Known rows, with every way that one mark hangs from another:
C[G[X[A K]]]: .18, -.17, .25, .20, .00, -.25, .08, -.30, .00, .32, -.24, .32, .12, .13, .04, -.22, -.32, .33, -.16, -.18, .21, -.21, -.03
D[X[A G K W]]: .31, -.04, .18, .11, .50, -.16, -.29, .05, .34, .23, -.66, .14, -.17, .38, .21, -.58, .31, .18, -.11, .32, .13, -.03, .67
X[K]: -.18, .01, .25, .01, .07, .02, -.13, -.01, -.04, .08, -.25, .04, -.10, .16, -.06, -.01, .05, .13, -.19, -.01, .10, -.09, .35
T[F G]: .04, -.07, -.43, -.29, .19, -.10, -.15, -.14, .65, -.08, -.13, .33, -.09, .35, .01, -.22, .06, -.24, .07, -.15, .08, -.18, .11
G[C X]: .12, -.06, -.10, .21, -.09, -.22, .31, -.15, .24, .54, -.11, .28, .28, .11, .25, -.10, -.15, .07, -.11, -.16, .42, .24, -.15
C[G[X]]: .15, -.13, .19, .17, -.05, -.18, .21, -.24, .05, .26, -.17, .20, .17, -.03, .16, -.12, -.35, .34, -.08, -.27, .08, -.19, -.24
H[X[A K W]]: .15, -.18, .11, .00, .12, .03, -.02, .09, .27, .09, -.39, -.06, -.16, .61, -.16, -.43, .13, .04, .00, .09, .23, .04, .38
Z[G[C X[A W]]]: .39, -.14, .02, .26, .07, -.43, .46, -.21, .03, .36, -.59, .13, .06, .25, .14, -.30, .12, .05, -.14, .10, .50, .20, -.08
G[C X[K]]: -.02, -.05, .08, .21, -.04, -.20, .21, -.15, .22, .60, -.29, .30, .22, .21, .21, -.10, -.11, .16, -.25, -.16, .49, .17, .09
Z[G[C]]: .30, .04, .17, .20, .03, -.18, .42, .08, -.01, .20, -.50, -.08, .06, .03, .12, .03, .04, -.05, -.08, -.01, .32, .20, .01
Z[G[C X[K]]]: .13, -.06, .17, .27, .03, -.32, .49, -.09, .07, .40, -.63, .06, .06, .19, .22, -.11, -.03, .12, -.14, -.08, .53, .14, .01
H[X[A G K W]]: .04, -.05, .22, .12, .30, .02, -.13, .06, .33, .37, -.53, -.16, -.16, .64, .05, -.56, .11, .02, .01, .06, .11, -.03, .48
H[X]: .04, -.06, -.01, .03, -.04, .15, .21, .23, .39, .02, -.09, -.18, .01, .30, .07, -.15, -.15, -.05, .26, -.13, .10, .10, .04
Z[G[C X[K W]]]: .17, -.10, .18, .23, .11, -.35, .47, -.14, .04, .40, -.77, .03, .00, .26, .21, -.22, .13, .17, -.23, .02, .47, .12, .04
X[A G K W]: .00, .03, .33, .12, .49, -.20, -.50, -.27, -.06, .49, -.62, .06, -.24, .48, -.02, -.58, .38, .10, -.37, .27, .00, -.18, .64
C[G]: .22, -.03, .29, .09, -.02, -.03, .07, -.07, -.06, .11, -.18, .06, .13, -.12, .02, .02, -.26, .26, -.12, -.22, -.07, -.17, -.06
K[X[A G W]]: .19, .11, .02, .09, .43, -.09, -.32, .40, -.06, .26, -.06, .28, -.19, .06, -.06, -.36, .47, -.09, -.13, .32, -.21, .10, .24
D[X[A K W]]: .42, -.19, .07, .01, .31, -.13, -.16, .09, .26, -.06, -.51, .25, -.17, .36, .01, -.45, .34, .18, -.12, .36, .24, .03, .58
X[G K W]: -.26, .13, .43, .08, .46, -.06, -.36, -.14, -.01, .47, -.75, -.18, -.23, .33, .17, -.43, .36, .24, -.39, .11, -.14, -.22, .57
H[X[W]]: .10, -.14, .01, -.03, .04, .12, .17, .18, .35, .00, -.29, -.25, -.08, .40, .03, -.31, .10, .03, .11, -.01, .05, .07, .09
Z[G]: .14, -.01, .13, .13, .05, -.20, .34, .02, -.08, -.02, -.43, -.14, -.08, .04, .08, -.04, .05, .00, .04, .05, .18, .03, -.06
G[X]: -.10, -.14, -.16, .11, -.04, -.22, .18, -.24, .14, .24, .00, .19, .06, .12, .22, -.20, -.14, .15, .06, -.08, .23, -.03, -.25
T[R]: .29, -.03, .01, .02, .18, .04, .30, -.20, -.02, -.10, .00, .16, -.08, -.15, -.10, -.33, .07, -.15, -.15, -.10, -.14, -.09, -.13
X[A G[C] K]: .07, .19, .34, .26, .33, -.13, -.36, -.09, .07, .74, -.41, .19, .06, .33, .07, -.28, .02, -.08, -.28, .04, .22, .04, .64
T[G R]: .41, -.14, -.08, -.09, .20, -.07, .35, .02, .38, -.11, -.13, .27, .04, .00, .01, -.49, .03, -.22, -.10, -.27, -.09, -.05, -.22

Rows:
.22, -.17, .02, .20, .08, -.33, .08, -.30, .13, .61, -.41, .40, .13, .41, .04, -.38, .14, .15, -.38, .07, .53, .17, .20 | G[C X[A K W]]
.25, .17, .08, .27, .24, -.15, -.20, -.11, .08, .64, -.16, .15, .16, .18, .12, -.28, -.03, -.21, -.09, .05, .12, .14, .28 | X[A G[C]]
.00, -.25, -.04, .09, .12, -.35, -.06, -.39, .03, .30, -.31, .32, -.10, .43, .00, -.48, .14, .22, -.21, .16, .33, -.08, .11 | G[X[A K W]]
.22, -.21, .27, .15, .06, -.27, .05, -.34, -.02, .31, -.38, .29, .06, .19, .00, -.34, -.15, .40, -.26, -.11, .16, -.23, .01 | C[G[X[A K W]]]
.29, .15, .04, .14, .41, -.08, -.25, .44, -.01, .40, -.11, .31, -.09, .04, -.05, -.31, .46, -.15, -.21, .28, -.11, .22, .29 | K[X[A G[C] W]]
.15, .09, .37, .19, .46, -.20, -.42, -.18, .00, .71, -.71, .12, -.07, .47, .01, -.50, .37, .04, -.49, .21, .13, .01, .72 | X[A G[C] K W]
.04, -.11, .10, .17, .05, -.25, .17, -.22, .17, .59, -.49, .26, .13, .30, .18, -.26, .14, .25, -.40, -.05, .44, .13, .16 | G[C X[K W]]
.07, -.12, .31, .17, -.01, -.19, .14, -.23, .04, .31, -.30, .21, .13, .05, .13, -.14, -.33, .41, -.17, -.28, .13, -.24, -.07 | C[G[X[K]]]
.32, -.22, .15, .15, .03, -.28, .12, -.34, -.01, .27, -.26, .26, .12, .11, .03, -.32, -.18, .34, -.18, -.10, .12, -.18, -.16 | C[G[X[A W]]]
.35, -.10, -.42, -.27, .37, -.05, .13, -.32, .65, -.16, -.15, .48, -.16, .21, -.09, -.54, .12, -.39, -.09, -.24, -.05, -.29, -.01 | T[F G R]
.27, -.17, .13, .19, -.03, -.26, .14, -.30, .04, .28, -.12, .31, .17, .05, .06, -.21, -.35, .29, -.07, -.18, .16, -.16, -.21 | C[G[X[A]]]
.24, .21, .02, .20, .32, -.06, -.21, .52, .03, .42, .10, .39, .00, -.04, -.01, -.15, .22, -.22, -.07, .16, -.05, .25, .23 | K[X[A G[C]]]
-.02, -.17, -.54, -.21, .16, -.26, -.03, -.32, .74, .09, -.14, .45, -.05, .44, .15, -.35, -.05, -.14, .11, -.21, .24, -.20, -.05 | T[F G[X]]
.36, -.17, -.16, .19, .03, -.34, .16, -.30, .15, .54, -.23, .39, .20, .30, .08, -.37, .10, .06, -.24, .08, .45, .24, -.03 | G[C X[A W]]
.16, -.16, .17, -.03, .22, -.17, -.34, -.21, -.14, .09, -.43, .19, -.23, .45, -.31, -.40, .41, .12, -.37, .31, .18, -.09, .50 | X[A K W]
.14, -.12, -.50, -.14, .14, -.25, .06, -.24, .81, .31, -.22, .52, .11, .41, .19, -.28, -.04, -.18, -.02, -.27, .37, -.01, .01 | T[F G[C X]]
.19, -.17, .20, .13, .01, -.22, .17, -.28, .02, .26, -.32, .16, .12, .03, .13, -.24, -.19, .40, -.18, -.19, .04, -.20, -.20 | C[G[X[W]]]
-.05, -.20, -.05, .15, .03, -.31, -.02, -.33, .07, .32, -.10, .38, -.02, .33, .01, -.32, -.09, .14, -.06, .03, .40, -.06, .05 | G[X[A K]]
.08, .18, .22, .13, .36, -.07, -.15, -.07, .09, .60, -.57, -.16, .04, .16, .26, -.34, .30, .05, -.31, .06, -.12, .05, .30 | X[G[C] W]
.57, -.08, -.04, -.02, .17, -.06, .45, .07, .46, .10, -.19, .33, .20, -.01, .05, -.42, .02, -.29, -.23, -.32, .05, .12, -.15 | T[G[C] R]
-.10, .18, .48, .13, .43, -.04, -.28, -.08, .06, .69, -.82, -.13, -.07, .31, .22, -.35, .34, .19, -.51, .05, -.01, -.04, .65 | X[G[C] K W]
-.09, .13, .30, .20, .36, -.14, -.43, -.15, -.01, .53, -.34, .13, -.11, .34, .02, -.35, .03, -.02, -.17, .11, .10, -.13, .56 | X[A G K]
.43, -.06, .00, .11, .44, -.16, -.17, .06, .38, .16, -.47, .13, -.11, .27, .27, -.57, .28, .07, .02, .33, .04, .04, .43 | D[X[A G W]]
-.20, .26, .44, .22, .31, -.01, -.22, .02, .14, .70, -.53, -.05, .06, .18, .26, -.12, .01, .05, -.30, -.11, .08, .00, .57 | X[G[C] K]
.11, -.18, .32, .14, .06, -.22, .11, -.28, .00, .30, -.44, .17, .06, .12, .11, -.25, -.16, .47, -.27, -.20, .10, -.25, -.03 | C[G[X[K W]]]
-.18, -.20, .04, .06, .10, -.25, .04, -.32, .08, .29, -.39, .17, -.09, .32, .13, -.36, .14, .32, -.22, .03, .23, -.11, .05 | G[X[K W]]
.14, .01, .26, .08, .48, -.06, -.16, .16, .38, .21, -.74, -.02, -.17, .27, .36, -.46, .30, .26, -.12, .21, .04, -.06, .63 | D[X[G K W]]
.13, -.25, -.22, .10, .07, -.36, .05, -.38, .04, .25, -.12, .31, -.03, .33, .04, -.48, .11, .14, -.07, .16, .27, -.02, -.15 | G[X[A W]]
